Each row was made from one path, in order. Every step used is in the known rows, and no mark comes twice. Write each row's path.
In the rows, 100 means zero.
Known rows:
B -> T -> Q: 80 93 76 114 101 96 106 73 114 96 145 87 83 112 98 124 75 79 73 123 114 63 95 78 59 105 88 101 55 114 91 109 82 120 113 109 124 141 93 89 91 98 89 111 106 112 117 114 134 77 85 113 75 99 97
U -> B -> T -> Q -> K -> J -> X: 81 85 95 104 120 77 127 95 129 85 47 107 77 110 87 86 109 126 114 88 121 75 78 96 97 115 132 104 108 82 101 98 123 96 99 86 85 103 90 85 116 119 85 82 53 68 85 101 88 103 100 98 99 106 117
U -> B -> T -> Q -> X -> J -> K: 66 89 94 100 100 83 121 85 113 101 101 116 102 121 107 74 86 122 111 66 100 66 104 112 94 121 115 87 128 117 80 119 102 82 105 68 71 103 103 79 112 129 90 130 115 94 86 113 91 146 98 54 85 111 119
X -> J: 107 117 119 101 78 94 121 103 113 81 140 129 118 107 81 84 104 99 89 92 87 94 91 113 87 109 113 84 100 142 95 96 108 90 88 82 93 80 107 98 123 126 116 121 125 100 90 92 100 121 91 82 145 94 105
T -> Q -> X: 40 92 107 97 103 82 134 60 126 94 123 103 98 119 66 90 112 88 116 95 78 83 104 78 79 74 127 103 89 103 109 115 93 103 81 109 108 144 88 86 63 90 104 119 108 114 107 110 113 80 103 108 109 120 83
X -> Q -> T -> B -> U: 104 128 98 103 107 128 89 119 66 96 122 82 115 77 124 131 114 73 85 111 82 146 116 105 92 83 72 89 82 108 94 117 62 121 124 120 133 137 114 129 77 56 117 99 96 117 122 112 132 52 120 111 66 107 78
R -> B -> U -> J -> X -> Q: 96 82 84 103 114 96 156 71 129 76 109 109 90 123 86 94 107 110 106 93 106 117 93 76 130 108 103 68 125 87 111 105 103 121 103 106 81 97 125 104 105 122 102 96 48 113 109 96 102 88 86 121 102 91 94
T -> B -> R: 155 122 111 110 79 133 49 106 66 106 102 68 110 73 135 128 57 63 92 111 62 131 135 118 74 66 45 97 61 138 111 114 80 130 99 135 145 112 76 88 91 76 83 110 128 149 100 104 110 98 96 136 127 82 93
B -> T -> Q -> K: 71 100 81 99 114 74 115 93 114 132 105 99 107 115 112 113 88 91 88 79 105 52 78 108 86 118 129 109 101 109 96 100 92 102 103 102 108 107 100 83 75 76 84 111 119 118 104 119 151 79 114 101 77 109 89
K -> J -> U: 125 102 117 93 102 119 65 123 70 100 104 111 97 91 97 88 133 114 94 127 110 105 105 103 123 89 97 150 89 86 92 78 123 65 79 82 86 66 80 119 109 108 118 72 106 68 97 84 54 93 105 79 114 112 104
K -> J -> U -> B -> R: 154 108 101 95 76 128 38 112 73 90 77 77 102 64 117 110 74 104 106 143 88 133 127 96 91 81 48 103 75 87 109 79 89 120 109 126 116 69 105 92 120 96 94 95 135 120 90 84 67 154 83 132 119 71 106
J -> U: 142 93 105 94 99 129 49 114 65 123 133 102 107 90 107 98 119 101 94 132 95 112 103 83 122 90 95 126 84 94 104 81 112 80 77 100 92 72 93 136 106 90 121 76 111 80 93 85 76 92 89 88 118 101 103
K -> J -> X -> Q: 76 86 101 92 111 72 164 64 118 82 96 116 77 125 75 86 120 105 89 63 109 91 76 89 126 108 128 88 133 97 101 96 111 81 90 94 57 99 109 103 107 122 117 86 49 98 111 105 84 82 101 108 117 117 102
T -> Q -> K -> J -> X: 85 85 104 104 119 79 139 98 131 92 56 118 76 120 84 82 118 126 124 77 112 74 75 104 106 101 145 119 108 105 97 96 135 85 79 83 79 100 80 89 103 127 92 80 49 75 83 104 83 89 104 89 113 117 112
K -> J: 83 113 121 100 88 86 100 120 97 77 79 109 93 91 84 96 109 91 94 98 110 92 99 116 87 88 109 133 86 102 91 96 116 83 89 88 108 97 87 98 104 122 102 94 105 92 107 95 84 104 109 97 122 110 95
X -> Q -> T -> B: 101 114 136 94 83 108 98 98 70 147 120 84 103 90 102 127 98 43 69 40 93 130 102 126 94 103 91 72 114 115 117 118 68 70 114 114 109 159 73 117 84 42 121 104 106 94 126 111 132 32 124 114 84 100 94
U -> J -> K: 109 76 92 109 91 99 81 121 118 126 87 105 101 113 112 95 64 107 125 95 113 84 106 108 121 102 89 111 131 127 81 110 120 101 99 88 89 95 92 102 95 141 80 114 103 100 81 99 91 152 86 54 89 101 110
R -> B: 122 105 109 110 88 128 74 111 63 93 118 93 106 79 120 109 85 81 116 81 92 135 124 92 71 99 103 72 49 66 127 111 110 115 84 97 132 104 119 108 125 89 87 93 110 127 118 86 128 84 80 150 128 53 89
B -> T -> Q -> K -> J: 55 112 102 100 107 66 127 107 111 91 68 110 91 109 96 97 107 103 91 83 120 56 87 129 86 105 126 142 97 99 84 95 111 80 101 82 101 98 85 71 91 107 88 101 108 99 108 111 109 90 129 93 90 120 93
J -> U -> B -> T -> Q -> K: 84 93 81 95 113 83 101 94 106 139 98 98 108 109 121 108 98 101 92 95 112 64 87 103 96 125 124 104 101 90 99 93 90 97 110 101 97 101 103 84 89 67 91 101 120 101 101 111 136 95 114 99 64 104 95
U -> J -> X -> Q -> K: 78 85 91 86 114 64 152 88 133 131 81 115 109 130 92 88 107 105 104 53 101 78 63 111 140 122 145 87 161 101 109 92 109 91 92 101 68 80 112 94 83 98 98 102 79 110 95 108 125 93 115 95 103 113 93
X -> Q -> K -> J -> U: 103 101 113 82 111 101 93 113 75 117 91 118 101 103 101 82 142 121 91 97 111 91 93 117 140 103 118 148 120 82 94 75 120 51 81 79 65 57 89 111 102 96 119 74 105 76 101 94 66 84 124 77 102 124 102
B -> T -> Q -> X -> J -> U: 97 105 106 93 106 111 99 84 97 93 147 117 109 112 82 73 132 123 88 125 90 89 103 92 109 102 109 115 99 102 99 91 107 74 83 80 82 73 91 103 107 105 119 106 117 72 91 89 69 85 99 72 114 113 111
T -> Q: 91 85 93 110 95 104 119 77 117 111 144 110 86 117 97 117 88 84 97 115 104 76 101 88 76 94 105 113 52 134 90 99 94 103 95 107 105 140 83 93 87 95 101 103 103 115 106 112 122 91 88 105 92 106 92

Write each row's path:
128 89 110 88 87 110 57 124 79 105 81 101 98 68 104 94 116 107 103 134 119 129 120 86 111 113 89 101 91 56 105 82 101 85 111 98 88 90 109 108 140 77 112 75 119 65 92 81 67 150 91 105 96 83 110 | K -> J -> U -> B
69 89 103 100 100 88 131 86 113 108 112 129 102 131 102 72 93 124 121 58 92 63 100 120 103 106 125 102 128 142 78 115 115 72 85 64 65 100 93 86 99 135 97 128 113 102 83 114 85 133 102 48 101 123 114 | T -> Q -> X -> J -> K
70 115 119 93 100 70 112 126 101 96 55 114 103 97 94 90 114 102 102 74 109 77 88 135 99 99 133 139 111 99 92 90 120 74 87 83 97 83 89 86 92 106 96 97 113 98 102 103 101 100 130 89 115 119 90 | Q -> K -> J
85 89 80 108 103 98 99 80 108 91 119 91 78 103 101 116 90 96 75 139 129 74 109 79 71 115 84 107 56 86 90 101 82 109 127 102 109 132 92 82 111 91 93 99 107 88 113 106 106 100 89 110 61 95 105 | K -> J -> U -> B -> T -> Q
111 105 119 88 99 113 92 100 90 99 140 123 118 106 78 67 139 122 100 117 81 105 103 99 122 95 114 113 109 102 103 86 114 66 72 80 78 61 93 114 109 106 126 101 120 74 85 82 60 101 101 71 133 112 109 | Q -> X -> J -> U
84 89 75 110 96 95 99 72 116 97 130 85 82 100 102 123 73 79 76 133 122 76 106 72 59 117 86 85 55 96 95 109 75 125 128 113 121 146 103 82 106 84 87 108 111 104 115 110 130 104 81 121 66 86 100 | U -> B -> T -> Q
117 105 82 118 94 111 88 134 138 75 107 97 117 91 90 110 87 97 118 179 102 122 117 82 105 80 61 106 91 112 91 109 94 158 118 119 141 93 117 107 83 125 87 112 100 114 89 85 113 131 84 91 95 87 83 | B -> U -> J
86 96 88 92 126 77 147 92 120 123 80 110 113 122 110 95 115 104 105 65 97 91 81 117 137 116 132 89 147 107 104 103 101 103 104 104 81 93 110 92 79 80 97 99 74 116 97 113 131 79 128 96 85 116 87 | T -> B -> U -> J -> X -> Q -> K
147 109 100 93 80 118 44 114 76 102 66 79 109 69 123 107 78 110 109 131 88 127 121 107 96 87 60 106 87 84 111 78 91 116 106 124 110 62 108 85 112 88 89 97 140 122 87 88 77 153 92 130 114 76 105 | Q -> K -> J -> U -> B -> R
117 101 80 97 94 104 39 109 78 96 108 63 102 67 111 113 80 80 62 140 115 106 107 63 81 124 72 72 88 49 106 105 79 124 127 114 125 99 126 115 131 80 94 95 120 78 109 87 111 117 74 117 83 70 108 | J -> U -> B -> T
120 106 84 122 96 125 87 133 124 67 105 95 116 87 102 110 86 97 126 166 103 136 130 87 97 83 62 95 75 90 102 113 99 163 117 112 149 91 121 102 95 120 78 112 99 123 97 80 117 120 82 110 95 67 82 | R -> B -> U -> J
113 118 139 101 80 119 68 120 67 146 112 78 108 77 106 131 90 42 80 56 90 134 108 127 79 94 86 79 94 116 117 120 76 77 108 113 128 160 68 118 85 44 112 103 114 85 115 106 134 40 118 109 90 92 97 | Q -> T -> B
67 94 98 106 104 94 123 82 101 96 109 116 101 125 109 76 86 122 114 54 96 67 106 117 91 116 118 88 115 116 86 124 112 81 92 60 79 100 101 80 111 133 85 130 111 106 94 111 96 121 102 65 93 106 115 | R -> B -> T -> Q -> X -> J -> K
101 101 103 93 117 104 81 112 80 112 95 107 95 102 105 91 131 120 85 117 118 77 97 112 118 103 108 155 96 83 90 78 117 65 89 80 84 65 78 103 99 96 107 81 108 72 100 95 73 81 120 77 88 118 104 | B -> T -> Q -> K -> J -> U
163 104 96 97 74 133 31 108 72 100 94 73 107 64 120 114 68 99 104 145 81 139 128 87 93 83 46 89 72 90 113 81 85 128 106 134 119 72 112 99 118 88 96 98 138 126 88 84 78 158 74 136 119 67 105 | J -> U -> B -> R
77 95 107 97 96 89 116 98 105 106 104 125 110 121 102 69 96 121 121 56 85 73 97 119 106 106 127 97 135 134 82 115 118 72 81 64 67 88 100 96 104 136 99 127 114 100 82 109 83 138 102 47 112 119 114 | Q -> X -> J -> K
81 89 98 106 123 77 134 95 129 85 56 108 76 117 87 86 112 125 112 81 116 68 71 100 96 105 136 113 107 94 99 99 129 92 89 84 88 100 85 89 104 126 84 86 50 73 88 105 89 83 103 92 106 113 113 | B -> T -> Q -> K -> J -> X
123 83 85 119 111 107 107 113 149 73 85 104 94 106 81 94 97 120 133 149 102 115 92 68 115 87 93 91 103 105 102 107 119 146 99 108 113 97 106 113 100 141 86 90 43 85 73 85 91 115 71 91 113 92 105 | B -> U -> J -> X
142 110 104 94 75 122 57 96 88 87 95 82 114 73 106 98 81 109 111 137 71 136 126 92 91 83 58 85 87 92 115 84 84 121 104 125 112 70 112 88 117 95 99 110 143 121 85 85 70 157 81 128 128 73 106 | Q -> X -> J -> U -> B -> R
138 118 117 103 81 123 75 89 76 114 95 66 99 86 112 126 67 69 90 74 70 136 109 120 86 74 54 78 98 124 121 107 76 111 106 134 123 116 79 96 87 77 97 110 107 129 108 106 104 72 101 139 114 85 104 | J -> X -> Q -> T -> B -> R
107 120 95 106 115 128 97 113 74 93 115 84 108 81 117 125 119 85 93 108 83 145 109 99 97 85 78 84 88 106 97 118 71 122 121 116 128 137 111 129 79 65 114 91 77 107 115 112 124 46 116 108 69 108 86 | J -> X -> Q -> T -> B -> U
95 107 88 94 94 93 63 98 90 82 109 73 109 75 93 96 93 91 69 130 108 102 107 69 79 123 84 65 103 52 109 107 79 117 125 104 118 95 125 104 129 88 98 109 124 75 105 87 105 120 81 109 91 76 109 | Q -> X -> J -> U -> B -> T
91 91 112 102 115 78 126 107 123 91 46 116 85 111 86 80 117 123 122 75 106 84 75 104 110 100 143 113 117 96 102 95 138 85 76 83 81 88 87 99 107 127 94 79 54 71 81 98 81 96 103 89 126 114 110 | Q -> K -> J -> X
100 89 89 108 102 109 98 119 108 123 87 98 105 110 118 107 79 103 115 90 111 104 111 120 126 102 73 105 141 122 77 118 95 101 121 92 93 111 97 107 81 117 90 118 94 104 95 109 103 119 106 59 55 109 104 | X -> Q -> T -> B -> U -> J -> K
91 75 92 96 105 78 159 63 144 94 109 113 86 131 70 90 102 100 96 83 109 97 78 78 137 109 113 71 144 105 108 99 107 106 97 108 68 101 112 106 99 124 108 97 52 101 104 97 97 100 86 105 114 103 102 | U -> J -> X -> Q
58 112 115 84 104 59 142 105 104 99 63 119 101 109 92 86 122 103 92 57 113 72 82 134 114 108 138 131 130 96 91 89 113 66 93 84 79 82 98 84 92 106 104 98 105 105 112 108 101 94 137 94 105 126 88 | X -> Q -> K -> J
120 122 77 115 112 141 72 126 60 60 120 88 117 68 136 119 105 99 120 139 81 148 130 81 75 80 79 88 36 74 103 115 90 154 102 108 150 100 145 124 106 87 92 91 101 139 115 95 127 86 88 133 97 76 74 | R -> B -> U
98 124 100 105 116 121 103 117 74 82 96 89 102 80 114 121 122 89 93 108 90 141 111 110 95 83 80 98 88 101 94 120 75 114 121 109 124 134 105 120 84 72 113 90 75 101 118 112 113 48 123 104 67 113 86 | K -> J -> X -> Q -> T -> B -> U
74 98 118 83 84 81 127 84 109 130 114 94 92 111 52 112 105 80 89 25 102 115 52 90 109 109 122 64 156 88 122 82 84 66 101 110 79 117 112 137 82 96 137 100 80 75 120 103 113 50 99 112 99 101 106 | J -> X -> Q -> T
140 102 95 97 84 119 58 102 85 101 73 85 101 78 121 110 77 114 109 135 93 116 123 106 94 89 61 113 77 92 106 77 88 114 112 122 107 72 101 75 110 88 89 98 138 123 90 94 77 148 93 130 103 81 104 | T -> Q -> K -> J -> U -> B -> R
89 79 93 91 108 81 153 60 117 97 118 112 83 125 80 93 109 96 88 63 99 98 71 76 127 109 126 71 130 102 108 97 105 93 89 106 63 106 118 116 103 111 117 88 53 104 110 106 100 83 90 112 118 109 100 | J -> X -> Q
